Each row was made from one small tree. Brackets hold a mark, then the marks that hang from it, in alphabetical order. Every link used is in the known rows. Write each row's tree.
(in the rows, 128 means zero)
Known rows:
{duge {menap {goba nakofed}}}: [156 133  63 151 147 121 108 149 117 144 132 145 196  98  86 140 103 120]
{vapo fimosik fitanu}: [167  81 135 137 152  79 161  70 196 134  69 155  81 160 157 101 147 130]
{goba {fimosik vapo}}: [ 81 139 146 115 133  65 126 109 135 146  58 115 102 185 158 135 164 128]
{menap duge {goba fimosik}}: [127 116 116 127 121 119 158 141 108 144 102  86 151  72  50 139 125 149]
{menap goba}: [129 155  55 147 143  69 150 112 111 132 138 122 168 139  58 164 150 133]
{menap duge goba}: [138 140  82 155 140 106 175 139  82 132 129 104 181  94  28 139 123 172]
{duge {menap {goba kazot}}}: [132 140  97 143 144 108  93 119 150 165 128 132 203 124  47 134 109 131]
{nakofed {goba kazot}}: [147 169  83 118 144 115 133  99 152 115 172 134 165 167  73 112 150 155]
{goba kazot nakofed}: [142 135 147 109 119 144  83 110 177 155 171 149 128 177 133 120 115 142]
{nakofed {goba fimosik kazot {menap duge}}}: [128 124 157 112 111 172 153 132 123  98 144 111 131  93 112 101 119 134]
{menap duge {goba nakofed}}: [172 135  83 144 131 141 158 156  83 130 149 123 173  81  55 123 100 166]
{kazot goba}: [103 166  55 146 178  98 104 114 137 111 155 130 140 181 128 163 189 134]
{kazot {goba {menap duge} nakofed}}: [130 142 104 157 151 173 126 159  81  84 173 139 126 112 166 129 132 135]
{kazot {goba {menap duge}}}: [101 146 100 168 165 136 137 142  81  86 151 123 139 129 140 146 155 136]
{goba menap nakofed}: [120 120 130 146 122 130 133 136 104  97 158 162 120 145 194 146 122  99]
{nakofed goba}: [138 161  44 134 155  92 158 115 119  94 150 133 165 154  88 133 164 140]
{menap duge {goba fimosik kazot nakofed}}: [159 120 152  97 101 178 114 139 142 165 153 108 142  68  59 102  90 159]
{vapo fimosik}: [127  98 107 136 145  81 122  95 151 140  95 157 121 137 149 110 166 136]
{kazot {goba {fimosik {vapo fitanu}} nakofed}}: [148 149 119 116 162 115 110 117 164 125 100 133  71 183 185 118 164 127]
{kazot {goba fimosik nakofed}}: [121 137  89 110 147 145  70 132 162 123 162 135 100 146 169 153 166 111]
{goba nakofed}: [133 126 104 126 130 117 116 131 138 127 144 152 129 165 151 148 128 126]
{vapo fitanu}: [143 115 126 139 158  77 170  95 181 128 100 127  99 208 136 158 136 128]

Which tree is each row?
[170 139 117 118 124  88 157 118 139 148  91 126 100 137 119 116 124 126] : {menap {goba {fimosik {vapo fitanu}} nakofed}}
[ 77 106 204 109  98 142 100 106 167 133 126 125  89 156 173 151 131  92] : {goba fimosik kazot menap}
[124 146 119 132 129  89 171 135  80 149  66  86 151  98  61 115 134 168] : {menap duge {goba {fimosik vapo}}}
[117 116 132 129 133 188 107 165 111  93 150 128  93  90 182 133 134 113] : {kazot {goba fimosik {menap duge} nakofed}}
[129 109 153 149 121 162 157 162  80 100 144 141 125 106 171 130  91 129] : {goba {menap duge} nakofed}
[147 124  88 108 112 121 117 129 135 140 147 128 129 102 103 154 131 107] : {menap {goba fimosik nakofed}}
[125 126 175 127 103 159  99 116 134 122 178 160 115 159 178 125 101 107] : {goba kazot menap nakofed}
[146 160 139 100 109 113 103 111 140 166 127 127 131 135  95 100 127 145] : {menap {goba {fimosik vapo} kazot nakofed}}
[109 130 218 107  95 142  95 119 133 140 111 143  81 160 207  90 113 107] : {goba {fimosik vapo} kazot menap nakofed}
[124 152  80 152 152 143 104 138 104  83 184 158 118 146 187 148 152 107] : {kazot {goba menap nakofed}}
[ 79  81 187 136 111 143 157 151 103 113  97 107 100 103 167 148 121 105] : {goba fimosik {menap duge}}
[114  98 207  99  83 174  86 127 163 134 151 148  82 135 204 130 103  87] : {goba fimosik kazot menap nakofed}
[135 110  92 127 130 133  96 154 143 150 115 132 167  79 104 150 102 100] : {duge {menap {goba fimosik nakofed}}}
[150 144 122 123 117 125 155 156  85 150  92 107 142  81  86  99 112 164] : {menap duge {goba {fimosik vapo} nakofed}}
[122  86 228 106  82 209 103 148 140 136 143 126  93 100 175 105  78 120] : {goba fimosik kazot {menap duge} nakofed}
[119 115 125 127 123 149 181 154  89  76 125 110 131  77 127 125 130 118] : {nakofed {goba fimosik {menap duge}}}
[ 99 112 194 140 127  76 176 110 138 118  43 121  59 182 207 131 138  94] : {goba {fimosik {vapo fitanu}} menap}
[125 112 185  78  95 160  64 115 203 166 146 135  95 150 156 123 115 118] : {goba fimosik kazot nakofed}
[147 119 128 110 116 156  68 138 171 173 130 135 171  92  92 127  93 114] : {duge {menap {goba fimosik kazot nakofed}}}
[135 140  92 159 144 134 195 149  66  67 148 121 159 101 104 117 130 140] : {nakofed {goba {menap duge}}}
[ 91  92 229 114  96 167 127 131 139 135 115 107 103 117 147 117 103 125] : {goba fimosik kazot {menap duge}}
[104 156 119 132 141 130 101 135 101 100 123 144  85 147 216 119 167 103] : {kazot {goba {fimosik vapo} menap nakofed}}
[133 156 108 134 131 129 149 109 117  87 180 144 151 149 114 117 137 126] : {nakofed {goba kazot menap}}
[137 116 196 134 104 187 123 142 117 124 166 142 123 122 152  99  79 143] : {goba kazot {menap duge} nakofed}
[140 142 113 129 137  54 174  98 138 145  63 105 110 158  93 128 149 129] : {menap {goba {fimosik {vapo fitanu}}}}
[130 153 159 118 119 112 143 120 113 175  88  87 150 108  42  89 121 176] : {menap duge {goba {fimosik vapo} kazot}}
[111 112  91 137 142 103 104 137 141 156  89 115 177  97  82 161 124 102] : {duge {menap {goba fimosik}}}
